Each row comes from the steps of one walk. Every step used is in the known rows, and no mark comes twice. Write the walk behind each row, first mark first.
Known rows
B, T, A, W: [ 1.182 -0.147 -0.924 -1.826 -1.288  4.191 -5.380  1.655  0.616  3.467
 -4.214 -4.418 -3.723  5.336 -3.923  3.481  4.276 -1.576  0.933 -2.277
 -0.395  1.354 -1.403]
W, A: [ 1.230 -3.136  3.230 -2.229 -1.829  0.243 -7.680  1.295  1.541  2.887
 -1.537 -1.082 -1.927  2.004 -4.277 -3.054  4.591 -1.116  0.624 -1.352
 -0.397 -4.025  1.339]
X, T: [ 0.690  0.069 -0.343 -1.552 -1.932  1.454 -5.934  2.317  0.229 -1.301
 -4.705 -3.468 -2.939  2.347  1.617 -1.241  4.115 -2.145  1.704 -0.633
 -0.596 -5.148  1.566]
W, K: [ 0.476 -2.762  0.775 -2.834  1.570  2.067 -6.577  2.341  0.682 -0.555
 -1.043 -0.423 -2.338  2.082 -2.547 -0.401  3.410  0.257  0.706 -1.231
 -0.511 -4.087  0.608]
Q, A, W, K: [ 1.157 -5.692  0.926 -3.515  1.019  3.956 -5.976  4.930  3.109  2.069
 -2.597 -1.649 -3.604  3.756 -3.942  2.672  6.500  0.079  0.998 -1.489
 -2.725 -0.298 -0.186]
K, W, A, T, B: [ 3.364 -0.319 -1.015 -5.686 -1.259 -2.350 -5.527  4.681 -0.289  4.091
 -2.007 -2.227 -1.760 -0.601 -0.601  1.617  2.592 -2.405  1.228 -0.579
 -0.928 -2.293  2.294]
X, T, A, Q: [-0.246  2.311  1.726 -1.586 -3.751  2.463 -5.960  2.335  2.537  0.669
 -3.158 -6.724 -3.315  4.413 -2.336  2.355  1.774 -3.351  3.540 -1.180
 -1.696 -2.496 -2.072]
K, W, A: [ 2.342 -2.764  1.746 -2.349 -3.515 -1.369 -6.342  2.604  1.024  2.587
 -1.225 -1.142  0.297  0.895 -2.939 -0.889  2.809 -0.932  0.680 -0.755
 -0.536 -4.630  2.323]
Q, A, W: [ 0.537 -4.685 -0.188 -1.632 -0.810  2.813 -6.454  3.500  2.929  1.574
 -3.862 -1.020 -2.326  3.052 -3.791  1.290  6.857 -0.926  2.106 -1.353
 -2.245 -0.528  0.311]
T, A: [-0.675 -0.286  0.748 -0.999 -0.543  2.187 -6.223  0.658  1.677  1.484
 -2.007 -1.735  0.053  2.612 -4.304 -0.323  1.843 -0.883  2.714 -1.192
 -1.883 -2.883 -0.844]
T, A, Q, H, S: [-0.467 -2.711  3.081  2.423 -0.455 -0.164 -5.394 -1.897  1.293 -0.840
  0.693 -6.089 -0.306  3.041 -3.208  4.846  3.679 -3.438  3.640 -1.952
 -2.882 -0.511 -3.966]
K, W, A, T: [ 4.506 -0.451 -0.361 -5.351 -2.776 -1.163 -7.333  5.256  1.582  3.546
 -1.440 -2.570 -2.758  0.585 -1.130  1.180  3.351 -1.387  1.600 -0.851
 -1.771 -3.874  2.637]
S, H, Q: [-1.020 -1.931  2.089  2.268  0.409  0.829 -6.696  2.486  2.904 -1.005
  2.212 -0.242 -1.018  3.409 -2.970  0.412  5.169 -2.644  0.436 -0.355
  1.444 -5.074  1.233]
K, W, A, Q, H, S, P: [ 2.508 -5.984  4.404  2.441 -2.894 -5.932 -6.744  0.147  1.845  1.506
  2.194 -6.027  2.415  2.754 -1.541 -0.017  5.638 -4.957  0.475 -1.077
 -1.895 -0.743 -0.205]
A, W, K: [ 2.006 -2.735 -0.475 -2.416 -0.407  2.953 -5.617  4.643  1.212  0.376
 -2.588 -1.703 -3.224  3.549 -3.732  1.003  5.561  0.449  0.265 -1.807
 -1.063 -1.110  1.470]
P, S, H: [ 1.673 -5.185  0.169  1.197 -2.611  0.183 -7.088  2.484  1.218  0.079
 -0.867 -0.222  0.000  2.882 -1.860 -7.322  5.028 -2.447  1.016 -1.827
  1.168 -3.235 -0.409]
W, A, Q, H, S: [ 1.536 -5.515  5.468  1.231 -1.732 -1.873 -7.038 -1.293  1.125  0.462
  1.117 -5.350 -2.003  2.622 -3.331  2.455  6.428 -3.943  1.314 -2.314
 -1.517 -1.796 -1.623]
P, S, H, Q, A, T: [ 3.424 -5.728  0.315 -1.072  1.055  1.953 -7.246  5.155  6.032  1.482
  1.714 -1.565 -3.022  4.184 -0.977  0.752  7.046 -3.683  2.621 -0.869
 -1.309 -2.933 -1.858]
W, A, Q, H: [ 1.654 -3.595  6.684 -0.699 -1.540 -2.296 -7.553 -0.506  3.288 -0.155
  2.371 -4.358 -3.865  2.162 -5.345  1.115  5.744 -3.685  0.964 -1.894
 -1.009 -2.190 -0.912]
T, A, W, K: [ 1.422 -1.498  0.733 -2.197 -0.687  3.894 -4.811  4.124  2.588  2.759
 -2.390 -3.813 -2.022  4.728 -5.970  2.209  3.092  0.373  1.395 -1.575
 -2.849  0.027 -0.498]
S, P: [-0.271 -2.740  0.020 -0.064  0.431 -1.424 -8.280  1.110  1.626  0.059
 -1.565 -0.378  1.067  2.886 -1.615 -6.142  4.944 -2.150  0.537 -1.016
 -0.166 -2.899  1.729]
B, T: [ 0.535 -1.407 -0.587 -2.381  0.929  2.253 -6.993 -0.087 -1.331  0.182
 -2.843 -1.188 -4.137  2.835 -0.305  0.596  4.813 -1.597  0.154 -2.006
  1.954 -2.656 -0.244]
W, A, T, B, H: [ 2.879 -0.424  2.635 -5.611 -0.726 -2.674 -6.114  5.556 -0.156  1.699
 -2.849 -1.558 -4.529  1.966 -2.233 -0.503  3.420 -2.615  1.478 -1.548
  1.354 -2.426 -0.024]
K, W, A, Q, H: [ 2.864 -2.849  4.983 -1.008 -3.175 -3.978 -5.686  0.955  2.558 -0.386
  2.578 -4.726 -1.868  1.272 -4.018  2.942  4.194 -3.573  1.129 -1.006
 -1.169 -2.561  0.153]
H, Q: [ 0.347 -1.868  0.334  0.302  1.153  1.187 -5.955  1.222  2.606 -2.331
  0.058 -0.150 -0.657  3.128 -2.712  2.276  4.310 -1.456  1.529 -0.573
  0.454 -5.468  1.335]
T, B, H, Q, A, W, K: [ 1.477 -5.274  2.902 -2.454  2.654  1.229 -2.587  7.008  2.838 -1.063
 -1.100 -1.285 -2.657  5.490 -4.315  7.209  4.787 -1.614  1.087 -0.837
  0.360 -0.299 -1.808]

Which walk is each row?
[-0.524 -4.756  1.756 -0.559  2.389  2.642 -6.329  1.418  4.224 -0.522
  0.543  0.290 -1.047  3.313 -2.781  4.293  5.445 -1.847  2.348 -0.257
 -1.433 -4.661 -0.558] | H, Q, A
[ 0.796 -0.443 -0.393 -0.539 -2.581  2.753 -5.321  3.009  2.386  2.281
 -3.729 -3.136 -1.023  4.144 -5.676  0.897  3.699 -0.587  2.373 -1.595
 -2.389  0.000  0.109] | T, A, W
[ 0.325 -5.125  2.496  3.370  0.428 -3.819 -7.458 -1.570  1.031 -2.124
  0.996 -4.841  0.971  3.356 -0.520 -0.728  6.799 -4.804  1.381 -1.762
 -1.207 -0.321 -1.499] | A, Q, H, S, P
[ 1.869 -1.044  0.397 -3.477  0.631  5.314 -4.825  2.754  0.803  3.596
 -2.555 -4.942 -4.833  5.814 -4.388  4.960  3.730 -0.685 -0.097 -2.315
 -0.892  1.757 -2.047] | B, T, A, W, K
[ 2.890 -4.966  3.870  1.230 -3.558 -3.839 -5.435  0.392  0.621  0.385
  1.084 -5.660  0.264  1.543 -2.000  4.603  4.682 -3.652  1.535 -1.258
 -1.883 -2.235 -0.612] | K, W, A, Q, H, S
[-0.051 -2.184 -1.493 -5.702  3.218  1.064 -6.557  3.025  1.004  2.364
 -2.656 -0.708 -3.571  0.130  0.230  2.414  4.672 -2.495  2.849 -0.743
 -2.071 -1.295 -0.799] | Q, A, T, B
[ 0.256 -5.791  1.161  3.648  1.932 -3.327 -6.596 -2.114  0.246 -1.528
 -0.127 -3.122  2.524  2.341  0.992 -3.226  7.134 -3.647  0.714 -1.035
 -1.933 -1.974  0.075] | Q, H, S, P
[ 4.241 -0.113  0.897 -5.621 -2.316 -4.196 -4.683  6.999 -0.706  1.552
 -2.504 -1.809 -2.259  0.981 -0.826  1.482  1.660 -2.151  1.776 -0.855
  1.107 -2.653  0.950] | K, W, A, T, B, H
[ 0.171 -4.127  2.172  2.042 -0.294 -1.514 -6.110 -1.352  0.043 -3.119
 -0.023 -4.200 -1.247  2.063 -1.068  3.188  5.947 -3.392  2.459 -1.953
 -1.009 -1.803 -1.895] | A, Q, H, S
[-0.122 -0.534  4.162  0.170 -0.093 -0.483 -5.734 -1.287  3.354 -1.415
  1.994 -5.227 -2.154  2.655 -5.368  3.186  3.123 -3.276  3.237 -1.763
 -2.357 -1.082 -3.054] | T, A, Q, H
[-0.543 -3.521 -0.040  0.419 -0.219 -1.798 -4.011  2.496 -4.311 -2.378
 -4.957  0.004  1.285  2.235  0.331  0.195  2.990 -1.780  2.247 -1.547
  2.333 -2.267 -1.212] | T, B, H, S
[ 0.798  0.572 -2.874 -4.812  2.039 -0.122 -6.103  3.126 -0.797  0.395
 -2.670 -0.903 -3.368 -0.069  0.269  0.573  3.765 -1.971  2.077 -1.291
 -0.369 -1.895  0.994] | A, T, B
[ 2.488 -2.080  1.948 -3.474  2.208  0.847 -6.315  5.815  4.372 -2.097
 -0.481 -0.857 -4.728  4.405 -1.670  5.965  5.242 -1.881  3.824 -0.698
 -0.480 -3.973 -1.477] | B, H, Q, A, T
[ 0.939 -2.442  4.506 -2.199 -3.049 -0.214 -8.816  1.698  2.568  2.148
 -0.688 -2.580 -3.463  3.122 -5.990 -0.142  4.395 -2.240  1.152 -2.193
  0.141 -2.788  0.036] | W, A, Q
[ 2.183 -5.678 -0.462 -1.666  2.458  0.922 -5.637  4.859  4.113  2.387
  1.445 -1.456 -2.112  2.976 -0.121  1.150  5.960 -4.901  2.091 -0.752
 -0.665 -1.297 -2.464] | P, S, H, Q, A, T, B
[ 1.192 -2.305 -0.664 -5.112  1.886  2.115 -8.330  3.459  2.942  1.625
 -2.310 -0.993 -4.652  1.449 -0.510  1.849  5.753 -1.390  3.287 -1.291
 -2.837 -2.579 -0.278] | Q, A, T
[ 0.543 -4.645  0.914  2.316 -0.836 -3.200 -6.954  2.815 -1.034 -1.518
 -3.677 -0.797  2.603  4.847  0.044 -4.793  4.683 -2.180  1.461 -1.635
  1.509 -2.523 -0.329] | B, H, S, P
[ 0.721 -5.119 -0.196 -2.079  2.813 -2.920 -6.690  4.759 -0.215  1.555
 -4.017 -1.496 -0.010  3.249  2.343 -0.402  5.339 -3.943  2.737 -1.163
 -0.598  0.444 -2.390] | Q, A, T, B, H, S, P
[ 0.390 -2.227  2.916  1.066  0.577  1.108 -5.388 -3.238 -0.367  0.513
  0.323 -7.454 -2.705  4.365 -1.541  6.941  4.202 -4.308  2.209 -2.436
 -0.870  1.140 -5.419] | B, T, A, Q, H, S
[ 1.460 -6.394  5.976  2.561 -1.133 -4.254 -8.477 -1.449  2.396  1.510
  1.824 -6.031  0.245  3.966 -2.978 -2.078  7.395 -5.296  0.332 -1.734
 -1.727 -0.627 -1.088] | W, A, Q, H, S, P
[-0.497 -3.610  3.428  3.649  0.398 -2.677 -6.736 -1.971  2.510  0.520
  1.329 -6.522  1.999  4.546 -2.896  0.323  4.573 -4.829  2.448 -1.768
 -3.084  0.948 -3.497] | T, A, Q, H, S, P
[ 3.156 -0.544  3.061 -3.897  0.608 -2.024 -5.244  5.527  2.019  0.327
 -0.122 -1.678 -4.031  3.341 -2.834  3.729  3.627 -3.148  1.363 -0.877
  1.522 -3.344  0.160] | W, A, T, B, H, Q
[ 0.904 -1.903  0.452 -5.588  2.138 -0.947 -5.789  5.365  0.521 -0.376
 -3.172 -0.312 -4.291  1.681 -0.286  2.174  4.023 -2.470  3.518 -1.065
  0.167 -1.393 -2.080] | Q, A, T, B, H
[-0.265  0.766  1.779 -2.404 -0.748  3.019 -7.285 -0.251  0.975  1.794
 -1.487 -4.578 -4.348  5.037 -4.099  4.357  2.333 -2.898  1.864 -2.289
  0.781 -0.003 -3.806] | B, T, A, Q
[-0.750 -2.453  0.773 -2.285  4.040  1.010 -6.360  4.596  3.515  2.226
  1.793 -1.166 -3.398  1.885 -0.768  4.809  5.854 -4.508  1.662  0.267
 -0.700 -2.039 -0.807] | S, H, Q, A, T, B
